What can hang from each mark:
S: L R T
T: P
P: L R Z
A: X
Z: P
L: P
R: P S X

Each row was made from one small tree. The marks that hang from a mark follow it in brackets, in alphabetical order. Every link used is in the known rows. Write each row's tree.
Known rows:
T[P[L R[S X] Z]]: [-1.29  1.48  0.09  6.98 -1.95  2.55  0.02 -5.38 -1.46 -2.29  3.74 -1.91
 -0.87 -0.92 -0.17 -0.22  1.43  1.29 -1.67 -0.75]
S[L R]: [-1.40 -1.02  0.15  0.00 -1.06  2.25  0.75  7.70  0.63  0.98 -0.87 -0.08
 -0.47  0.07 -1.88  0.70 -0.36  1.73  0.89  1.93]
S[R[P]]: [-0.36  0.02 -0.67  1.23 -0.72  2.42 -0.05  0.65  0.07  0.65  0.59 -1.37
  0.11 -0.22 -1.30 -0.21  1.25  0.85 -1.60  1.96]
R[P[L Z] S[T] X]: [-0.83  0.29 -0.36  7.59 -1.46  4.79 -0.98 -1.34 -3.19 -2.18  0.98 -2.78
 -1.03 -2.38  1.62 -0.23  1.06  1.69 -3.02  0.09]
L[P[R[S[T] X] Z]]: [-0.95  1.80  0.15  5.60 -1.22  3.41 -1.07 -1.94 -3.21 -0.37  1.56 -0.28
 -0.62 -2.61  1.18  0.62  1.27  1.47 -2.39  0.78]
T[P[L R[S]]]: [-1.41  1.91  0.55  5.78 -1.30  1.80  0.84 -4.64 -0.21 -2.13  1.76 -0.66
 -0.59 -0.29 -2.14 -0.13  1.17  0.76 -0.72  0.04]
S[L T[P]]: [-1.18 -0.10  0.52  3.65  1.21  0.21  0.81  5.16 -1.34  0.54 -2.16  0.89
 -0.60  0.25 -0.21  0.40  0.56  1.81 -0.89  2.52]
L[P[R[S X]]]: [ 0.01  2.58 -0.57  3.04 -1.58  4.47 -1.07 -2.97 -1.65 -0.32  1.09 -0.35
  0.11 -1.61  1.11  0.32  2.49 -0.18 -1.49  0.26]
L[P]: [ 0.39  1.25 -0.41 -0.22  1.16  0.94 -0.78 -0.16 -1.65 -0.04 -0.50  0.77
  0.05 -0.19 -0.16  0.12  1.20  0.26 -0.35 -0.05]
S[L T[P[R[X] Z]]]: [-1.88 -0.13  0.29  6.16 -0.15  0.85  0.85  3.23 -1.90  0.29  1.25 -0.28
 -0.96 -0.56  0.27  0.11  0.32  2.16 -1.41  1.71]
R[P[Z] S[L] X]: [-0.45 -0.42 -1.11  4.99 -1.03  5.10 -0.93  0.29 -2.32 -0.68 -0.50 -2.07
 -0.65 -1.13  2.63  0.23  1.88  1.11 -2.88 -0.04]
T[P[L Z]]: [-0.99  0.18  0.30  3.78  0.88 -0.95  0.15 -2.79 -1.34 -2.13  2.14 -0.93
 -0.94  0.51 -1.65 -0.61  0.13  1.65 -0.36 -1.20]
S[R]: [-0.66 -0.11  0.10 -0.35 -1.29  1.03  0.23  2.79  0.65  0.76  0.83 -0.37
 -0.05 -0.22 -1.70  0.33  0.08  0.99  0.07  1.67]
R[P[Z] S[L T]]: [-1.51 -0.76 -0.04  6.58 -0.12  3.24 -0.09  1.76 -2.53 -0.53 -2.17 -0.75
 -1.05 -1.52  0.81  0.61  0.47  2.23 -2.86  1.35]
A[X]: [-1.46  0.03 -0.21  0.45 -0.15  0.65  0.32  2.65 -0.08  1.02 -0.70 -1.05
 -0.13 -0.21 -1.21 -1.09  0.41 -0.13 -0.55 -0.89]
R[S[L T[P[Z]]] X]: [-1.16  0.22  0.30  6.65 -0.61  2.77 -0.36  2.35 -3.07 -0.24 -0.73 -0.36
 -0.95 -1.02  2.51  0.77  1.80  2.30 -2.90  1.97]
R[P]: [ 0.28  0.15 -0.83  1.63  0.60  1.30 -0.23 -1.93 -0.62 -0.22 -0.31 -1.01
  0.13 -0.05  0.40 -0.47  1.28 -0.09 -1.62  0.31]
Z[P[R[S]]]: [-0.34  2.02  2.21  1.73 -2.15  1.18  0.42 -5.29  1.24 -0.48  0.20  0.73
 -0.63 -1.46 -0.22  0.72  1.35  0.04 -1.30  0.73]
L[P[R[S[T]] Z]]: [-1.57  1.50  0.76  5.45 -0.39  1.47 -0.48 -2.89 -2.64 -0.60  0.73  0.61
 -0.79 -2.15 -0.84  0.77  0.32  1.79 -1.99  0.67]

Write each row's tree:
[-0.28  1.32 -0.15  3.22 -2.82  3.37 -0.16 -2.77 -0.05 -0.29  1.74 -1.00
  0.04 -1.44  1.36  0.32  1.34 -0.42 -1.26  0.39]	P[R[S X]]
[-1.17  0.34 -0.57  2.84  0.07  2.79 -0.34  2.65 -2.21 -0.02  1.12 -0.36
 -0.68 -0.93  0.04  0.18  0.25  1.32 -0.08 -0.66]	S[L[P[R[X] Z]]]
[-0.45  1.81 -0.34  4.01 -1.44  3.40 -1.25 -4.32 -2.45 -0.82  2.35 -0.72
 -0.36 -1.83  1.00  0.47  1.75  0.67 -2.01 -0.57]	L[P[R[S X] Z]]
[-1.65 -0.67  0.30  4.63 -0.63  2.00  0.20  7.26 -2.12  1.15  0.75 -0.61
 -0.94 -0.43  0.04  0.51  0.93  3.32 -1.68  3.30]	S[L R[X] T[P[Z]]]
[-1.07  1.53  0.90  6.28 -0.32  1.84  0.26 -0.92 -1.71 -1.74 -0.42 -0.22
 -0.77 -0.85 -0.47  0.19  1.27  1.60 -1.61  1.52]	R[S[T[P[L]]]]
[-1.55  0.21 -0.08  4.34  0.17  2.72 -0.12  5.14 -2.88  0.37  0.37  0.08
 -0.98 -1.65  0.17  0.48 -0.19  2.05 -0.50  0.70]	S[L[P[R[X] Z]] T]
[-0.01  0.23 -1.35  3.94 -1.28  6.22 -0.70  1.47 -1.56 -0.38 -1.79 -1.81
 -0.19 -0.98  2.81  0.25  2.69  0.27 -2.55  0.90]	R[P S[L] X]
[-0.81  0.55 -0.04  4.30 -2.62  2.36 -0.45 -4.17 -0.87 -0.69  2.87 -1.33
 -0.39 -1.76  1.15  0.26  0.76  0.39 -1.62 -0.64]	P[R[S X] Z]
[-0.36  0.96  0.48  6.11 -0.74  1.72 -0.90 -2.70 -3.03 -0.46  1.05 -0.64
 -0.50 -1.34  2.69  0.45  2.35  1.57 -3.65  1.80]	R[S[T[P[Z]]] X]
[-1.04 -0.01 -0.15  5.44 -0.35  4.28  0.06  3.16 -1.75 -0.19 -3.39 -0.51
 -0.62 -1.31  1.06  0.63  1.17  1.37 -2.50  2.25]	R[P S[L T]]
[-0.44  1.35 -0.25  3.98 -0.51  5.70 -1.09  5.81 -3.33  0.22 -2.87  0.31
 -0.55 -1.89  2.37  1.05  2.03  1.45 -1.71  1.94]	R[S[L[P] T] X]
[-1.05 -0.73 -0.65  4.78 -0.27  3.23 -0.34 -0.59 -1.54 -0.99 -1.29 -1.23
 -0.82 -0.70  0.70  0.41  0.98  1.45 -2.40 -0.07]	R[P[Z] S[L]]
[-1.44 -0.11  0.85  3.95  0.04 -0.78  0.29  1.49 -1.51  0.72  1.71 -0.02
 -0.67 -0.34 -1.72  0.33  0.50  2.94 -1.98  3.03]	S[R T[P[Z]]]
[-0.57 -0.03 -0.74  3.82 -0.40  4.41 -0.04  0.86 -0.89 -0.54 -2.67 -0.85
 -0.33 -0.41  0.79  0.40  1.71  0.70 -1.98  0.80]	R[P S[L]]
[-0.45  0.89  0.16  3.11 -1.05  1.94 -0.12  3.73 -1.31  1.37  1.36 -0.47
 -0.02 -0.52  0.44  0.12  2.16  1.69 -2.17  4.11]	S[R[X] T[P]]
[-0.93 -0.42 -0.97  3.85 -1.56  4.06 -0.52  1.13 -1.33 -1.28  3.12 -3.45
 -0.76 -0.94 -0.94 -0.75  0.75  1.88 -1.34  0.01]	S[R[P[L Z] X]]
[-1.23  0.77  0.01  5.29 -0.72  0.71  0.46 -3.30 -1.15 -1.90  4.31 -1.80
 -0.85 -0.21 -0.93 -0.77  0.56  1.21 -0.52 -1.08]	T[P[L R[X] Z]]
[-0.87 -0.49 -0.60  6.74 -0.91  5.03 -0.74  2.66 -2.99 -0.45 -1.24 -1.74
 -0.93 -1.92  2.78  0.44  1.38  1.88 -3.40  1.42]	R[P[Z] S[L T] X]
[-0.51 -0.04  0.19  1.59 -2.00  2.71 -0.23  6.05 -0.74  1.43  0.96 -0.85
 -0.16 -1.41  0.40  0.41  0.44  1.37 -0.96  3.22]	S[R[X] T]
[-0.83  1.81  0.34  4.38 -1.02  0.80  0.53 -5.64 -0.03 -0.46  1.10  0.20
  0.05 -0.09 -0.70  0.31  2.05  0.22 -1.89  1.06]	T[P[R[S]]]
[-0.80 -0.69 -0.45  2.20 -0.45  1.34 -0.16 -0.80 -0.68  0.14  1.76 -1.69
 -0.34 -0.42 -1.56 -0.16  0.55  1.69 -1.86  1.07]	S[R[P[Z]]]
[-2.03 -0.31  0.51  6.21 -2.25  3.52  0.33  3.41 -1.65 -0.10  0.38 -0.64
 -1.09 -2.21  1.05  0.84 -0.35  1.87 -1.28  1.11]	P[R[S[L T] X] Z]
[ 0.12  2.32  1.72  2.00 -3.04  2.98 -0.26 -4.54  0.57 -0.34  1.04 -0.15
 -0.43 -1.91  1.74  0.58  2.21 -0.24 -1.87  0.84]	Z[P[R[S X]]]
[-1.11  1.37  2.14  4.13 -2.74  4.08  0.40  2.97 -0.26  0.34 -1.44  0.51
 -1.13 -2.46  1.48  1.17  1.17  1.22 -1.69  2.52]	Z[P[R[S[L T] X]]]
[-1.31  0.78 -0.18  1.53  0.63  2.12  0.52  3.21 -0.77  0.18 -0.97  0.90
 -0.40 -0.20 -1.84  0.32  0.15  0.86  0.87  0.23]	S[L[P[R]]]
